Known rows, with every step that occurs:
naze, dipi: [-3.45  0.34  0.93 -2.14 -1.83  1.51  2.39  0.60 -2.22  0.17  2.99 -1.84
  0.04  0.56 -1.95 -0.95 -1.99  0.49 -0.19 -0.10  1.14]
dipi, tagot, tupuz, kule, kegu, naze: [ 4.28  0.38 -1.60  5.11  2.27 -2.30 -2.38 -2.69  0.89 -2.14 -2.49  1.75
 -0.14 -0.48  1.09  1.64  2.95 -1.77  0.71 -2.64 -1.49]
tupuz, kule, dipi, kegu, tagot: [ 2.21  0.94 -1.18  1.53 -1.59  0.69 -2.38  0.90  3.66 -1.33 -4.72  3.34
  0.20 -2.10  1.73 -0.86 -0.82 -0.07 -1.38  0.89  0.42]
tupuz, kule, tagot, dipi: [ 2.15  0.29  1.55 -1.17  0.80 -0.16 -0.37  3.29  3.66  1.71 -1.37  1.23
  1.52  1.25  3.84 -3.41 -2.73 -1.30 -2.35  3.88  2.62]
tupuz, kule, tagot, dipi, kegu: [ 2.26 -0.05  0.32  1.70  0.40 -0.14 -1.51  2.18  4.29  0.60 -0.80  2.48
  0.68  0.71  3.40  0.02 -1.67 -1.30 -4.29  3.07  0.95]
dipi, kule, kegu, tupuz: [ 1.87 -1.18 -0.25 -0.53 -0.61  0.05 -0.25 -6.79 -0.73 -2.01 -0.58  0.07
 -1.05  0.15 -3.97  6.41  1.06  1.35  3.63  1.97 -0.08]
tagot, tupuz, kule: [ 1.20 -1.27  1.09  0.39  1.13  1.21 -2.23 -1.78 -2.87  0.09 -1.51  1.28
  0.78 -0.25 -1.45  0.56  2.20  0.77  2.83 -1.28 -1.14]
naze, dipi, tagot, tupuz: [ 0.60  2.60  2.15  0.73 -0.27 -0.83  3.74  0.41 -2.76 -0.66  1.79 -0.65
  2.34  1.25 -1.75 -4.12 -1.51  0.84 -2.71  1.46 -0.12]
tagot, tupuz, kule, dipi, kegu: [ 2.38 -0.47 -1.65  3.01 -0.16  2.13 -2.60 -2.38 -0.87 -2.70 -1.02  3.44
  0.43 -1.36 -1.78  4.53  1.66  1.27 -0.26 -1.45 -1.14]
naze, dipi, tagot, tupuz, kule: [ 2.02  3.41  2.64  0.98 -0.21 -0.55  3.03 -0.85 -0.36 -1.15  0.09  2.33
  2.08  1.97  0.82 -3.83 -0.35  0.37 -3.98  2.40  0.07]
kule, tagot: [-0.81 -1.03  2.08 -1.98  1.13 -1.30  1.32  4.39 -1.61  2.14 -1.69 -3.78
  1.51 -0.75  0.03 -4.63 -2.11 -0.83  1.97  3.44  0.15]
tagot, dipi, tupuz, kule: [-0.50  1.27 -2.44 -0.82  0.54  1.63 -2.51  1.28  2.01  2.01  1.52  3.82
 -3.44 -0.01  0.88 -1.63 -1.77  0.26 -0.66  1.32  1.65]
kule, tagot, tupuz, dipi: [-0.65 -1.82  2.66 -2.93  1.45 -0.76  2.51  2.78 -1.87  2.17  0.04 -3.63
  3.16  1.57  1.59 -1.57  1.24  0.37  0.00 -1.14 -0.59]
naze, dipi, tagot, tupuz, kule, kegu: [ 2.47  1.76  0.77  2.66 -0.27 -0.82  2.18 -3.06  0.58 -3.17  0.65  2.53
  1.79  2.07  0.72  1.71  0.93 -0.01 -5.00  0.69 -0.03]
kule, tagot, tupuz, dipi, kegu, naze: [-0.95 -1.77 -0.11  0.43  1.60 -1.01 -0.39  1.16 -0.24  0.06  0.26 -2.43
  1.28  0.57  2.17  3.12  3.58 -0.85 -1.88 -5.57 -2.25]
dipi, tagot, tupuz: [ 2.14  0.64  1.46  2.77  1.82 -1.78  1.28  1.63 -3.72  1.55 -0.77 -1.69
  1.65 -1.21 -2.10 -5.56 -1.01  0.44  3.52  2.84 -1.18]
tupuz, dipi: [-3.26 -2.23  1.22 -2.48 -1.14  2.13  0.95  1.88 -0.57  3.84  2.59 -3.24
 -1.29 -0.10  1.71 -2.04  0.73  0.73  4.48 -2.43  0.46]
tagot, tupuz, dipi, kegu: [-1.98 -2.69 -0.26  1.82  0.03  1.88 -0.25 -1.53 -2.45  1.03  3.03 -1.21
 -0.57 -0.16 -0.75  4.00  3.58  1.64  1.49 -4.53 -2.64]
tagot, tupuz, dipi, kegu, naze: [-2.12 -2.46 -1.71  2.29  0.49  1.40 -2.19 -1.89 -1.51  0.03  2.88 -1.24
 -1.51 -0.59 -0.36  6.07  4.98  0.37  1.56 -9.07 -2.96]
kule, kegu, tupuz, dipi, tagot: [-0.53 -1.78 -0.66 -0.25 -0.51 -2.05  2.56 -2.92  0.69 -0.76  2.66 -0.67
 -2.69  1.37  0.17  4.48  1.41  0.36  1.03 -0.43 -0.73]
kule, dipi: [-0.70 -0.63 -1.56 -0.97 -1.13  1.63 -0.40  2.60 -1.66  0.62  0.42 -2.00
 -0.13 -2.74 -3.06 -1.79 -2.80  0.86  4.49  0.51  1.89]
tagot, dipi, kule, kegu, naze: [ 2.02 -0.89 -3.54  2.00 -0.42  0.92 -3.04 -2.62  3.15 -0.02  2.01 -0.93
 -0.05 -0.58 -1.32  5.83 -0.16 -1.07  1.71 -2.71  3.39]
dipi, tagot, tupuz, kule: [ 3.99  1.61  1.90  3.07  1.88 -1.35  0.36 -0.04 -1.06  0.85 -2.64  1.77
  1.25 -0.34  0.71 -5.46  0.18  0.23  1.66  3.12 -0.96]
naze, dipi, kegu, tagot: [-2.33  1.11  0.28  0.28 -2.38 -0.24  1.45  0.72  0.37 -1.21 -0.19 -0.47
  1.23  0.16 -0.71 -0.31 -1.39  0.16 -4.12 -0.78 -0.65]
kule, kegu, tagot: [-0.79 -2.87 -1.79  0.32 -0.22 -2.30 -1.43  0.49 -0.26 -0.06 -3.10 -3.21
  1.18 -1.21 -1.21  1.61 -0.34 -1.05  2.30 -1.16 -0.05]

Rows:
[ 1.82  1.42 -1.77  3.07 -0.32 -1.01 -1.51 -2.78  4.56 -3.27 -0.50  2.64
 -1.51  0.88  3.36  3.52  1.88 -2.47 -2.67 -3.02  0.52]	tupuz, kule, kegu, naze, dipi, tagot
[-2.11 -2.52  1.23 -1.73  0.34  1.89  0.80  0.07 -3.48  2.44  2.47 -2.74
  0.60  0.51 -0.60  0.99  2.46  1.58  3.43 -4.28 -0.95]	tagot, tupuz, dipi
[-0.49  3.12  2.01  0.17 -1.08 -0.70  4.20  2.08 -0.61  0.64  1.71 -0.89
  0.87  0.51 -0.21 -6.36 -3.19 -0.01 -1.41  3.28  1.13]	naze, dipi, tagot
[-3.63  0.47 -1.04 -1.14 -1.07  0.39 -0.51  0.46 -1.29 -0.84  2.28 -1.85
 -1.42 -0.26 -1.92  1.27  0.07 -1.22  0.91 -5.95  0.63]	kegu, naze, dipi
[-2.60  0.24 -3.06 -1.15  0.64  0.93 -1.32  2.69 -0.48  2.77  3.26  0.54
 -2.94 -0.84 -1.85 -1.72 -3.05  0.70  1.14  0.93  1.33]	tagot, dipi, tupuz
[ 1.38  2.47  3.94 -3.04 -0.48  0.36  3.97 -1.16 -1.29 -1.11 -0.73 -1.17
  5.40  2.29 -0.70 -1.55 -0.48  1.05 -4.04  3.31  1.52]	naze, dipi, kule, tagot, tupuz
[-0.06 -1.10  1.06 -1.23  0.78 -2.09 -0.50  1.95 -4.12  1.50 -4.27 -2.85
  3.50 -0.94 -2.54 -3.78 -0.51  0.42  2.64 -1.05 -1.14]	kegu, tagot, tupuz
[ 0.83 -2.53 -1.57  1.58 -0.11  1.43 -3.07 -2.72  1.63 -1.23 -0.91  1.25
 -1.74 -0.32  1.07  4.55  1.99 -0.89  2.60 -0.53 -0.10]	tupuz, kule, kegu
[ 0.78 -0.84  2.34 -1.69 -0.02  2.51  1.06 -2.37 -1.58  2.11  0.68 -1.69
  2.10  0.53  0.01 -0.15  3.25  2.09  3.33 -1.65  0.18]	tagot, tupuz, dipi, kule
[-1.70  1.36  0.54 -0.17 -2.39  0.77  0.93 -4.65  0.37 -3.85  2.58  4.71
 -2.75  1.84 -1.55  5.87  0.62  1.28 -5.12 -0.17 -1.58]	naze, dipi, kegu, tupuz, kule
[-2.04  0.95 -3.61 -2.13 -0.09  1.19 -0.74  2.21 -1.55  0.22  0.06  0.59
 -2.92 -2.81 -3.09 -1.94 -2.01  1.58  2.84  0.78  0.76]	kule, dipi, tupuz
[-2.51  3.17 -0.12 -3.04 -0.95  1.77  0.52 -0.96  0.69 -1.02  1.01  3.88
 -2.82  1.39  1.00 -0.74  0.22  0.90 -3.38  0.63  0.16]	naze, dipi, tupuz, kule
[-0.64  0.11 -3.01  2.78 -0.29 -1.78 -0.34 -1.59  1.44 -3.00  1.90 -1.45
 -0.99 -0.02 -0.37  4.18  0.81 -2.23 -1.70 -4.51  0.21]	kule, kegu, naze, dipi, tagot
[ 1.86 -1.29 -0.58  1.28 -0.57  1.54 -1.00 -4.21  0.49 -0.37 -1.02 -1.56
  0.44 -1.30 -1.86  3.18  1.35  0.23  4.73  1.94  0.96]	dipi, kule, kegu
[-0.36  0.39  2.23 -0.09 -0.21 -0.05  3.03  3.32  1.40  4.43  1.46 -2.30
 -0.51 -0.33  3.47 -7.23 -0.42  0.20  3.09  1.38  0.70]	tupuz, dipi, tagot
[-0.87 -0.99 -0.62  2.18 -0.70 -0.94 -1.74  1.91 -0.42  0.90 -3.07 -1.61
  0.33 -2.52 -0.62 -1.81 -0.83 -0.29  1.35 -0.02 -2.00]	dipi, kegu, tagot
[-0.16  0.30 -2.71 -1.01  1.04 -1.11 -3.16 -1.25  2.30 -0.93 -4.35  3.19
 -2.67 -0.35  2.25  0.75  1.89 -0.73 -0.64  0.33 -1.16]	dipi, tupuz, kule, kegu, tagot
[ 2.04  2.05 -0.66  1.22 -0.53 -0.78  1.74  4.07 -0.14  0.96 -0.82 -1.37
  0.63 -2.69 -1.24 -7.00 -4.06  0.45  2.89  4.15  2.16]	kule, dipi, tagot
[-2.76  2.90 -2.04 -1.96 -0.16  0.63 -2.15 -0.96  1.44 -1.74  0.33  3.28
 -4.50  0.42  1.42  1.19  1.79 -1.03 -2.26 -5.07 -0.29]	kegu, naze, dipi, tupuz, kule
[ 0.11  0.60  0.23 -0.73 -2.16  1.95  1.73 -4.57  0.82 -2.28  1.50 -0.73
  1.26  1.05 -1.33  4.35  0.29  0.75 -1.39  0.95  1.99]	naze, dipi, kule, kegu
[-0.71 -1.91  1.49 -0.06  1.18 -0.35  1.60  1.44 -0.98  0.81  0.64 -2.29
  2.17  0.99  1.58  1.30  2.30  0.35 -2.22 -1.38 -2.12]	kule, tagot, tupuz, dipi, kegu
[ 0.18 -1.74  2.08 -1.63  2.24 -1.65  0.88  2.53 -3.99  0.68 -1.61 -3.32
  3.38  0.05 -1.66 -1.88 -0.47 -0.05  0.85  1.08 -1.20]	kule, tagot, tupuz
[-1.52 -3.59 -2.16 -0.35 -0.27 -1.17 -0.80 -4.21 -2.86 -2.44  1.89 -0.92
 -3.13  0.10 -4.94  8.34  0.75  0.53  3.29 -1.50 -1.65]	kule, kegu, tupuz
[-0.35  2.32  2.45 -2.29 -2.36  2.49  2.85 -1.86 -0.22  0.06  1.03 -0.69
  1.75  0.55 -1.29 -2.03 -1.15  1.28 -0.10  2.23  2.30]	naze, dipi, kule
[-0.06 -0.81 -2.03  2.20  1.00 -1.75 -1.69  3.80  2.16  0.53  1.18 -1.68
  0.30 -0.84  0.82  1.65 -2.15 -2.21 -2.68 -1.54  0.67]	kule, tagot, dipi, kegu, naze
[ 1.99  0.24 -1.01  2.29  0.83 -0.79 -3.27  1.86  5.36 -0.16 -1.05  2.54
 -0.36  0.12  3.95  1.59 -0.35 -2.45 -4.15 -0.72  0.85]	tupuz, kule, tagot, dipi, kegu, naze
[-0.38  1.85  0.27 -2.78  2.05 -0.85 -0.86  1.90  1.34  0.96 -3.41  2.91
 -2.38  0.01  3.10 -4.34  0.17 -0.45 -0.69  3.81 -0.93]	dipi, tupuz, kule, tagot
[-0.03 -1.11 -0.68  1.61  0.55 -0.81 -0.02  4.13  1.58  1.48  1.64 -1.67
  1.80 -0.26  0.26 -0.38 -3.48 -0.93 -3.07  2.59  0.77]	kule, tagot, dipi, kegu
[-1.26  1.07 -1.24 -1.76  1.13  1.25 -2.46 -0.05  0.13  1.05 -1.66  3.70
 -4.35 -1.03  1.01 -2.62  0.93  0.34  2.60  1.68 -1.36]	dipi, tupuz, kule
[ 1.01  0.18  2.93 -3.76  0.71 -2.16  1.04 -0.79  0.00 -0.80 -2.65  2.39
 -1.11  1.77  0.47 -0.24 -0.59  0.01 -0.13  3.68 -0.68]	kegu, tupuz, kule, tagot
[-3.17  0.27 -0.27  1.52 -2.18  1.67  1.01 -1.04 -0.88 -1.51  3.67 -0.19
 -1.26 -0.21 -2.15  3.16 -0.55  0.74 -2.16 -0.57 -0.85]	naze, dipi, kegu
[ 1.55  0.33  1.94 -3.32  0.34 -1.99  0.82  0.37  1.41 -0.18 -0.30  2.97
 -0.46  2.57  0.63  0.45 -2.52 -0.10 -2.51  3.63  1.39]	kegu, tupuz, kule, tagot, dipi
[ 1.45 -0.11  2.61 -1.54  1.07 -0.50 -0.12  2.24  1.55  1.23 -3.71  0.63
  0.98  0.09  3.85 -4.13 -0.57 -1.14  0.37  3.72  0.56]	tupuz, kule, tagot
